Each row comes from the steps of one path. Every step used is in the known rows, and no mark comes twice. Write the path behind each row, first mark first.
(in the rows, 100 means zero)
Known rows
gepo -> firo -> petog: 99 104 95 107 84 96 103 78 105 97 82 103 104 93 104 89 93 92 94 102 126 93 95 98 103 92 106 96 113 91 96 102 106 101 108 98 103 101 76 101 107 96 84 94 91 104 85 99 115 106 85 97 95 128 95 114 111 114 97 98 80 99 106 104 107
kasuv -> firo -> voga: 95 76 113 114 99 99 107 100 116 96 98 118 92 94 98 91 102 97 96 102 140 102 97 103 114 108 103 95 120 89 88 127 113 100 99 104 101 102 84 103 116 84 93 114 96 103 87 84 110 104 97 111 111 136 109 78 104 113 96 95 95 89 101 103 107
petog -> zaru -> mazug -> zuti -> voga: 107 89 114 89 107 103 113 106 114 94 115 108 100 100 104 96 91 97 83 98 125 95 96 98 101 110 95 92 104 99 87 111 99 78 111 111 107 84 102 97 108 90 85 106 118 109 95 88 115 123 116 92 118 100 94 65 107 94 90 101 70 86 89 95 117
kasuv -> firo -> voga -> zuti -> mazug -> zaru -> damez: 99 85 137 119 74 106 109 120 122 103 96 102 97 106 99 83 119 96 101 106 127 86 95 99 116 98 106 91 127 96 82 98 107 97 105 103 98 70 110 103 101 84 93 132 103 93 82 80 110 125 99 103 123 133 112 58 89 125 96 111 84 89 107 96 121
gepo -> firo -> voga -> zuti -> mazug -> zaru: 104 98 148 114 67 105 102 98 112 102 95 92 105 98 106 90 112 96 89 104 129 70 92 92 110 91 102 89 105 94 100 101 107 93 110 102 97 93 109 107 100 81 89 104 116 98 87 90 113 115 102 103 118 134 92 85 104 123 100 110 88 93 101 99 114
zuti -> mazug -> zaru -> voga: 97 98 119 115 72 99 110 115 103 100 97 95 101 97 102 100 102 98 101 99 120 79 90 101 113 114 102 80 116 93 90 114 101 91 101 106 101 85 117 101 100 92 90 121 107 88 86 97 116 109 117 101 116 119 105 91 97 115 99 114 83 86 90 91 105
kasuv -> firo -> petog -> zaru -> mazug -> zuti -> voga: 107 72 97 100 104 106 115 100 115 97 111 113 104 101 101 97 81 96 83 97 134 94 96 99 109 107 93 92 112 90 75 110 102 81 113 103 104 80 91 99 109 94 82 117 111 102 92 87 115 129 101 95 119 118 95 60 111 95 89 92 65 84 95 95 118
gepo -> firo -> voga -> zaru -> mazug: 108 83 150 101 88 100 105 79 120 95 103 100 98 90 103 94 111 98 85 102 151 92 92 95 103 125 98 93 112 108 96 129 104 88 104 111 109 95 87 97 110 87 82 95 116 112 87 76 110 109 104 105 123 111 99 79 102 106 99 99 99 91 96 103 118
gepo -> firo -> petog -> zaru: 109 99 97 119 88 101 101 77 94 96 94 105 108 93 103 90 96 90 87 102 144 96 90 97 109 94 102 91 114 87 92 106 104 100 109 101 111 89 71 97 107 111 85 94 103 118 84 88 113 105 93 84 90 125 88 141 116 115 94 98 77 88 103 99 111
kasuv -> firo -> petog: 93 83 76 120 85 96 110 88 111 97 91 110 96 97 104 89 85 94 98 98 133 104 100 101 111 97 105 96 123 81 79 96 108 103 114 96 100 88 77 100 108 95 89 111 86 94 86 93 107 111 84 100 96 139 103 98 103 106 95 90 78 95 102 101 100
zaru -> mazug: 94 97 114 104 94 95 110 95 117 91 102 99 91 95 102 92 105 97 99 96 116 102 103 98 101 119 101 100 114 102 90 103 102 91 111 110 111 95 93 95 105 82 84 99 104 88 92 93 108 114 106 104 108 99 100 60 93 104 97 104 81 91 91 101 104
voga -> zaru -> mazug: 101 93 126 102 86 96 111 85 114 94 108 95 94 95 105 93 104 98 92 97 132 99 99 95 104 124 101 95 113 105 83 108 99 88 115 111 108 85 96 95 103 90 86 100 108 101 94 83 99 109 107 97 119 103 104 84 94 97 95 97 89 94 95 98 108
firo -> petog -> zaru -> voga -> zuti -> mazug: 98 106 112 121 70 102 101 117 99 99 103 94 103 104 106 97 99 88 98 100 150 87 101 93 122 95 95 74 109 80 94 110 100 88 109 106 108 77 89 100 98 105 85 130 94 98 84 94 106 133 102 82 97 122 108 102 105 120 88 95 77 79 94 91 127
gepo -> firo -> voga -> zuti -> mazug: 96 107 139 105 78 99 96 104 113 99 99 98 99 99 102 92 117 94 90 105 139 78 99 92 116 86 100 86 101 92 106 108 107 89 110 105 105 94 94 105 111 78 88 107 100 99 89 94 110 124 97 107 109 128 100 76 100 119 96 100 92 89 101 103 122
zuti -> mazug: 91 113 104 112 84 88 108 105 100 97 100 106 93 100 102 95 108 96 91 97 114 91 97 95 121 91 104 88 111 91 94 89 103 91 117 105 108 89 105 101 111 79 91 108 97 95 90 100 107 112 102 106 100 116 104 89 91 107 93 102 81 89 89 93 102
petog -> zaru -> voga: 102 91 114 110 94 100 103 109 99 94 107 101 101 93 101 98 98 93 104 101 143 97 92 101 110 119 99 76 118 92 91 134 101 91 94 112 113 92 87 96 103 108 89 114 105 107 85 89 113 109 117 85 100 113 110 118 105 112 94 106 87 82 93 94 111
zuti -> mazug -> zaru: 99 106 115 122 72 95 112 100 103 100 97 101 99 99 107 93 108 98 90 98 107 79 91 97 117 95 106 92 113 96 94 89 104 96 117 102 100 88 122 104 100 83 93 103 110 93 90 96 108 105 108 103 110 119 97 93 94 111 97 109 78 91 93 93 93
kasuv -> firo -> petog -> zaru: 103 84 96 131 89 98 106 88 97 97 100 109 103 98 101 92 89 90 91 98 148 103 94 99 120 97 101 91 121 80 80 105 106 101 110 101 107 83 75 101 106 108 89 109 97 111 86 84 105 107 89 88 94 136 97 130 110 111 91 90 76 83 101 93 102
petog -> zaru: 102 98 110 118 96 96 105 93 98 92 104 104 100 95 104 90 102 92 90 100 133 105 94 100 112 99 103 88 112 94 90 106 102 97 109 109 110 93 89 98 106 106 92 96 106 111 92 87 106 102 109 88 92 114 98 128 104 106 92 102 82 84 98 95 102
petog -> zaru -> mazug: 102 96 123 114 99 99 107 91 105 91 112 101 97 96 105 92 104 93 91 97 134 103 98 98 107 116 98 95 114 100 85 104 101 91 113 113 118 89 88 92 103 94 84 98 117 104 90 84 104 111 111 92 106 99 95 86 97 105 94 102 81 80 91 95 108
petog -> firo -> voga -> zaru -> mazug -> zuti: 112 79 144 92 92 105 115 99 129 93 102 101 103 94 98 89 94 99 88 102 138 85 93 93 101 113 96 99 117 111 90 129 103 77 108 114 103 99 96 94 109 99 85 101 127 104 87 83 116 122 107 90 126 113 106 57 110 93 92 93 92 94 107 97 134
zaru -> petog: 88 105 68 109 83 101 106 109 98 92 98 104 94 95 102 85 93 95 106 101 129 113 98 99 106 100 109 90 105 94 78 104 102 92 100 102 106 80 85 105 103 109 94 102 90 101 85 101 109 104 95 102 85 104 114 100 97 102 88 89 90 97 101 105 108
kasuv -> firo -> gepo: 93 67 101 110 97 94 111 101 110 93 97 102 92 94 104 91 101 96 94 103 134 103 97 96 118 102 103 104 127 87 65 116 110 99 128 103 103 87 84 106 104 99 94 107 95 86 90 88 112 116 89 93 118 139 108 107 95 102 98 94 91 96 93 107 94
zaru -> voga -> firo: 92 84 127 102 96 100 105 94 102 96 89 94 99 95 99 97 86 98 108 97 127 95 85 105 108 108 101 85 107 90 82 121 106 90 109 108 102 103 102 96 114 98 89 110 103 100 86 100 119 115 110 91 114 122 113 93 102 108 96 107 90 83 96 107 103
voga -> zuti -> mazug -> zaru -> petog: 92 113 95 118 58 107 106 116 99 98 97 93 99 103 110 87 106 95 101 103 129 91 96 94 111 90 107 86 98 90 81 89 101 88 111 100 99 68 109 110 92 101 93 110 99 90 85 102 105 116 101 93 97 116 106 95 95 110 87 95 85 94 100 100 113
gepo -> firo: 96 95 121 97 98 95 101 87 109 96 93 101 99 91 99 90 103 98 95 103 118 93 91 98 99 104 106 95 114 96 97 104 105 97 112 104 108 101 84 101 114 85 88 77 103 98 90 99 115 105 94 103 98 123 91 124 101 108 100 106 84 102 104 108 99
mazug -> zuti -> voga -> zaru -> petog -> firo -> gepo: 107 71 81 98 89 107 117 111 114 94 101 101 105 97 107 89 92 96 83 109 139 91 82 89 112 93 98 96 113 95 56 121 103 77 124 107 102 73 92 109 105 121 96 105 111 109 85 84 128 124 93 71 117 124 113 103 109 88 83 84 91 98 97 106 126
zaru -> mazug -> zuti -> voga -> firo: 97 82 124 85 104 101 115 92 114 96 99 102 100 103 99 94 85 102 88 95 111 94 88 103 102 95 97 95 98 96 77 107 105 78 121 107 99 98 112 95 114 82 86 101 119 101 96 96 119 132 110 90 134 111 99 47 104 93 91 103 76 89 92 105 111
petog -> firo -> voga -> zaru -> mazug: 107 82 133 111 91 100 110 88 128 95 104 101 98 94 103 92 111 97 86 100 132 92 93 91 109 120 96 97 121 108 85 119 105 84 114 113 108 97 93 95 110 86 87 104 121 108 84 71 116 109 109 92 120 113 105 62 102 104 96 96 96 90 98 99 125
kasuv -> firo -> voga -> zuti -> mazug: 91 91 127 117 81 99 101 113 116 100 103 103 94 103 101 92 110 95 93 101 137 82 103 91 122 93 100 84 110 84 92 108 109 91 115 103 103 89 95 106 111 75 92 122 91 88 89 89 103 129 98 109 110 140 108 70 95 118 90 93 89 86 100 97 118

Which path is each row?
95 77 99 105 100 97 111 91 103 96 92 101 99 99 111 97 94 96 84 100 130 98 85 98 117 86 99 101 105 86 58 108 112 93 132 106 101 89 104 102 111 94 96 109 109 107 93 86 125 123 104 76 127 130 103 87 98 101 93 101 88 87 81 112 98 => zuti -> voga -> firo -> gepo
91 96 75 115 91 102 106 107 110 94 92 101 99 96 98 83 96 94 102 102 107 95 88 95 104 99 106 92 117 91 79 95 105 88 115 104 111 93 84 105 110 107 94 93 100 104 79 99 121 105 93 87 81 119 107 108 103 101 87 90 87 98 106 102 115 => zaru -> petog -> firo
105 103 88 127 84 99 107 89 92 94 96 106 104 97 107 91 90 87 90 99 146 107 96 99 116 91 102 91 113 89 85 102 105 101 105 103 108 88 81 96 100 111 88 107 100 115 86 87 107 106 97 83 88 116 98 120 112 111 89 93 78 85 100 95 109 => firo -> petog -> zaru
94 93 93 115 82 102 108 86 99 97 81 101 104 96 100 96 78 93 106 97 137 102 91 104 111 94 101 89 110 87 76 118 107 95 103 101 98 98 89 94 106 108 85 118 95 101 81 97 120 120 98 84 107 125 114 96 110 116 94 100 83 85 95 105 111 => zaru -> voga -> firo -> petog
105 90 112 81 94 98 117 113 122 98 103 107 94 105 100 85 101 100 92 106 128 101 90 99 102 106 106 89 117 108 85 110 99 87 102 109 98 68 109 95 108 98 92 122 103 117 92 79 110 118 105 94 121 103 118 82 95 93 87 106 79 96 108 97 116 => mazug -> zuti -> voga -> zaru -> damez
103 94 121 103 85 100 111 106 119 96 97 111 94 99 102 84 117 95 97 107 142 111 94 99 112 109 108 91 125 110 87 125 105 98 89 109 100 79 98 95 110 100 94 126 98 123 81 70 110 108 106 99 114 108 120 84 91 112 92 106 97 91 105 98 121 => firo -> voga -> zaru -> damez
88 106 119 102 76 98 101 119 109 98 103 89 96 102 101 96 107 95 105 101 129 86 102 94 114 101 99 77 108 88 100 103 101 86 110 109 106 87 101 101 102 86 87 122 91 79 89 102 106 131 107 93 104 120 114 84 93 114 91 102 82 87 96 97 117 => zaru -> voga -> zuti -> mazug
95 90 126 99 73 105 105 122 116 97 99 81 101 98 109 88 99 97 114 103 126 87 99 102 98 112 102 86 105 96 92 115 101 92 103 108 96 98 103 101 88 99 89 114 102 81 91 94 110 120 115 85 105 118 109 98 102 115 97 112 84 93 104 102 109 => mazug -> zaru -> voga -> zuti
102 92 129 103 93 99 100 90 111 95 92 112 98 90 101 90 106 96 92 105 139 92 93 101 106 103 104 95 115 98 103 128 110 96 96 104 106 113 83 101 117 87 89 95 105 118 86 87 120 102 99 109 107 125 99 88 107 115 101 105 96 94 103 108 108 => gepo -> firo -> voga
90 93 113 92 85 102 100 121 115 94 102 87 97 98 104 91 102 95 116 102 131 102 104 100 100 112 101 83 105 94 97 122 101 91 104 110 102 101 90 99 98 98 91 115 91 87 91 101 108 126 108 89 99 116 115 93 100 111 93 105 86 92 103 104 112 => zaru -> voga -> zuti
95 107 132 112 78 101 100 121 99 98 112 93 100 101 104 98 108 91 99 100 141 82 99 93 120 103 96 72 107 86 98 115 99 86 111 111 110 80 97 99 101 96 88 122 100 91 88 94 104 130 113 87 102 120 110 105 97 115 89 101 81 78 95 91 121 => petog -> zaru -> voga -> zuti -> mazug
96 81 107 110 92 95 111 87 100 92 84 95 97 95 107 91 98 96 93 101 130 105 88 99 117 89 102 103 111 93 62 111 112 96 131 107 101 98 97 98 108 105 94 101 106 100 91 90 118 120 100 78 124 128 105 98 98 104 96 97 93 91 88 112 96 => voga -> firo -> gepo
89 112 114 106 76 94 102 114 108 98 102 96 93 104 104 90 110 94 95 100 122 90 104 93 117 91 102 86 101 90 99 87 103 92 120 106 103 88 103 102 104 80 90 110 92 84 95 101 100 125 102 102 99 119 105 86 93 109 90 99 80 91 98 97 110 => voga -> zuti -> mazug
109 88 146 105 87 99 103 80 114 97 99 104 100 89 105 92 105 98 84 106 154 90 88 95 106 112 103 90 108 104 101 133 107 93 101 107 101 97 85 100 113 96 91 95 108 125 88 76 111 98 100 100 114 126 104 116 106 107 97 100 104 98 106 104 112 => gepo -> firo -> voga -> zaru
106 91 123 110 86 97 108 91 112 96 100 110 95 93 106 91 105 96 87 103 151 104 93 97 112 108 104 92 110 103 92 128 107 95 98 109 97 96 94 100 109 97 94 112 105 119 91 74 104 101 107 100 111 118 112 97 102 105 92 96 103 90 101 100 113 => firo -> voga -> zaru
99 88 106 79 104 100 117 111 122 94 109 109 97 101 104 94 91 100 89 99 114 95 100 100 99 110 99 97 103 103 86 108 101 79 108 110 102 91 106 98 112 81 86 108 112 96 97 95 116 126 113 104 119 98 98 39 102 92 91 102 72 95 90 100 114 => zaru -> mazug -> zuti -> voga
97 89 129 108 90 105 102 113 128 95 93 97 102 98 106 82 110 92 100 104 128 92 98 94 106 91 99 97 110 95 96 105 109 91 112 109 101 116 88 100 106 89 92 104 104 102 86 86 118 122 102 85 93 131 104 71 107 113 91 97 91 90 109 105 126 => petog -> firo -> voga -> zuti
98 83 92 112 95 97 111 100 116 93 91 97 100 93 105 87 106 93 92 103 114 92 89 94 115 93 100 106 127 93 70 107 109 94 132 108 108 101 86 101 106 102 94 96 111 93 85 85 126 115 95 76 102 135 101 105 101 103 95 95 89 96 92 105 110 => petog -> firo -> gepo
97 99 82 109 75 102 108 99 99 94 101 101 94 96 105 87 95 96 98 102 150 110 93 94 106 107 108 86 104 97 80 114 100 89 103 104 104 70 87 107 103 117 95 102 93 116 87 91 101 101 95 94 94 106 121 125 97 94 86 87 97 97 102 103 110 => voga -> zaru -> petog
101 92 85 101 88 102 115 87 105 98 84 109 104 101 104 91 71 97 89 98 123 95 91 103 110 77 100 95 98 88 73 95 108 88 117 99 91 96 101 98 112 100 88 114 104 111 90 98 121 127 95 87 117 125 102 72 114 100 88 94 72 90 99 105 110 => mazug -> zuti -> voga -> firo -> petog
99 93 98 81 101 96 116 115 117 95 103 111 97 100 104 92 87 99 90 101 114 96 95 102 103 98 102 95 101 96 92 105 103 85 110 105 97 95 106 101 111 85 91 106 105 104 99 98 117 118 107 102 107 112 101 74 106 91 89 102 74 95 96 100 109 => mazug -> zuti -> voga
100 94 123 83 97 98 116 101 120 89 100 100 95 97 98 87 93 100 101 99 120 98 105 102 99 107 101 101 110 110 92 113 100 82 108 112 105 98 99 94 103 94 81 97 106 83 96 102 109 126 106 101 117 99 102 48 104 92 93 100 83 96 97 100 117 => zaru -> mazug -> zuti
101 102 127 111 73 105 95 106 97 101 100 90 106 99 103 99 105 90 95 103 152 70 96 91 119 98 95 71 106 81 97 112 100 87 109 105 110 78 83 100 105 103 81 112 99 94 82 97 112 132 96 86 102 129 102 115 108 122 93 100 77 83 97 96 128 => gepo -> firo -> petog -> zaru -> voga -> zuti -> mazug
103 95 92 120 86 102 105 105 96 95 99 105 105 94 104 99 90 90 100 100 155 103 93 103 115 110 98 79 118 86 87 131 101 92 90 107 108 86 81 96 101 118 86 121 98 109 80 88 114 111 107 84 95 112 109 114 113 117 92 99 80 79 92 93 115 => firo -> petog -> zaru -> voga
103 99 148 111 69 104 105 110 117 103 89 96 101 102 101 82 124 96 97 110 127 77 91 96 108 96 106 90 121 102 96 99 107 96 106 103 102 77 109 101 101 86 89 119 110 100 81 84 117 121 100 104 124 123 104 68 94 127 99 119 83 90 109 100 120 => gepo -> firo -> voga -> zuti -> mazug -> zaru -> damez
98 96 105 127 65 103 110 87 95 102 81 96 107 99 101 100 82 95 98 95 131 78 86 103 120 91 100 84 109 84 72 104 107 93 111 99 95 90 114 99 102 101 86 127 107 95 79 97 119 120 103 83 117 131 109 86 107 120 95 104 78 81 90 97 109 => zuti -> mazug -> zaru -> voga -> firo -> petog
105 94 110 112 86 103 100 93 96 96 95 101 110 91 102 99 92 91 100 103 153 88 89 101 108 113 98 77 117 88 91 134 102 92 93 107 112 88 72 97 106 116 83 108 101 110 78 90 121 112 101 81 99 121 102 132 118 119 98 101 81 85 99 100 120 => gepo -> firo -> petog -> zaru -> voga
100 74 110 90 101 101 117 95 106 93 93 100 100 99 105 92 87 98 85 102 131 96 86 99 112 80 99 103 100 93 61 117 110 86 129 106 94 94 106 102 109 100 93 108 111 105 95 89 126 133 103 78 133 130 106 80 106 95 91 98 85 89 87 110 107 => mazug -> zuti -> voga -> firo -> gepo
97 84 116 88 102 101 114 94 106 97 93 106 100 102 102 92 79 101 89 98 115 94 86 103 106 86 101 93 94 93 80 103 106 84 122 105 94 97 113 97 117 86 92 101 113 110 98 98 120 124 107 90 123 121 104 80 108 94 89 103 76 91 98 105 104 => mazug -> zuti -> voga -> firo
109 89 106 105 92 107 114 99 102 98 91 111 106 107 99 86 86 92 91 102 136 106 85 103 112 80 102 88 117 96 69 105 104 89 106 104 103 71 98 92 111 113 88 126 110 125 82 84 120 126 103 73 116 113 109 81 107 109 86 105 69 80 105 98 123 => mazug -> zuti -> voga -> firo -> petog -> zaru -> damez
101 78 98 123 90 103 105 100 99 97 103 106 105 94 99 99 87 91 101 100 155 95 93 100 117 118 97 79 127 79 81 134 103 95 98 102 107 84 74 99 107 113 87 125 97 103 79 86 113 114 101 87 101 131 111 126 114 116 94 95 80 81 96 95 114 => kasuv -> firo -> petog -> zaru -> voga
97 89 92 126 67 106 108 116 108 98 93 84 105 100 112 84 108 92 93 106 127 82 87 86 119 87 100 96 114 88 63 92 106 87 137 103 106 75 100 110 92 111 95 108 112 86 80 92 125 128 92 70 107 137 106 94 99 109 88 90 88 92 94 105 121 => voga -> zuti -> mazug -> zaru -> petog -> firo -> gepo
101 88 100 128 81 110 108 106 114 96 90 106 105 94 103 84 101 95 97 104 125 88 83 98 110 99 104 95 117 96 82 113 111 91 101 104 101 101 93 108 107 105 96 110 115 112 77 85 129 99 104 91 94 125 107 79 110 115 92 96 97 91 105 103 122 => mazug -> zaru -> petog -> firo -> voga
95 100 80 118 70 106 110 107 100 94 94 99 98 96 107 85 95 96 104 102 126 103 91 100 103 102 111 94 103 97 76 102 102 92 101 101 100 81 101 109 93 112 95 101 102 102 85 100 112 97 103 98 95 108 106 99 99 107 91 100 88 98 103 103 103 => mazug -> zaru -> petog
99 93 106 94 93 96 112 111 118 101 104 108 92 104 105 89 109 97 90 103 123 106 90 97 107 108 108 88 120 104 83 100 100 94 108 107 102 66 107 98 112 89 96 121 101 124 89 75 109 109 107 96 114 105 117 96 87 101 90 108 82 94 101 98 109 => zuti -> voga -> zaru -> damez
99 97 90 111 73 105 107 103 100 93 99 111 96 93 107 87 100 95 95 103 163 113 93 97 113 108 105 87 104 99 82 134 105 90 91 106 102 75 86 107 106 116 96 114 94 123 83 83 107 98 100 100 102 111 123 98 101 104 86 85 107 93 102 106 122 => firo -> voga -> zaru -> petog
101 92 86 92 81 105 113 111 105 95 108 108 98 99 107 91 85 98 91 103 143 103 90 95 105 104 105 85 95 99 79 118 98 79 102 105 97 66 97 108 105 115 94 110 98 118 91 93 111 111 101 96 106 104 117 99 104 85 81 88 89 99 103 102 117 => mazug -> zuti -> voga -> zaru -> petog
111 87 144 88 88 103 117 95 122 91 106 105 98 96 101 89 98 99 91 102 151 97 102 96 104 116 97 99 107 115 92 139 103 79 98 113 99 92 98 95 103 100 83 109 112 105 93 85 108 121 108 101 130 102 109 52 107 93 92 96 96 94 100 96 128 => firo -> voga -> zaru -> mazug -> zuti
99 80 97 120 78 106 106 98 105 96 103 111 93 93 103 89 95 96 95 105 168 106 91 95 113 114 106 84 111 92 73 134 106 91 95 101 99 71 80 110 111 110 97 116 94 118 82 81 104 100 93 104 107 125 122 106 104 103 87 83 106 94 106 105 116 => kasuv -> firo -> voga -> zaru -> petog
102 93 135 127 67 102 106 107 120 102 95 94 107 102 105 88 111 95 88 102 114 69 89 92 114 91 100 92 112 91 92 88 108 90 118 105 100 98 114 105 100 85 93 113 121 98 87 87 118 119 107 87 107 138 97 74 102 119 94 105 85 85 103 93 118 => petog -> firo -> voga -> zuti -> mazug -> zaru
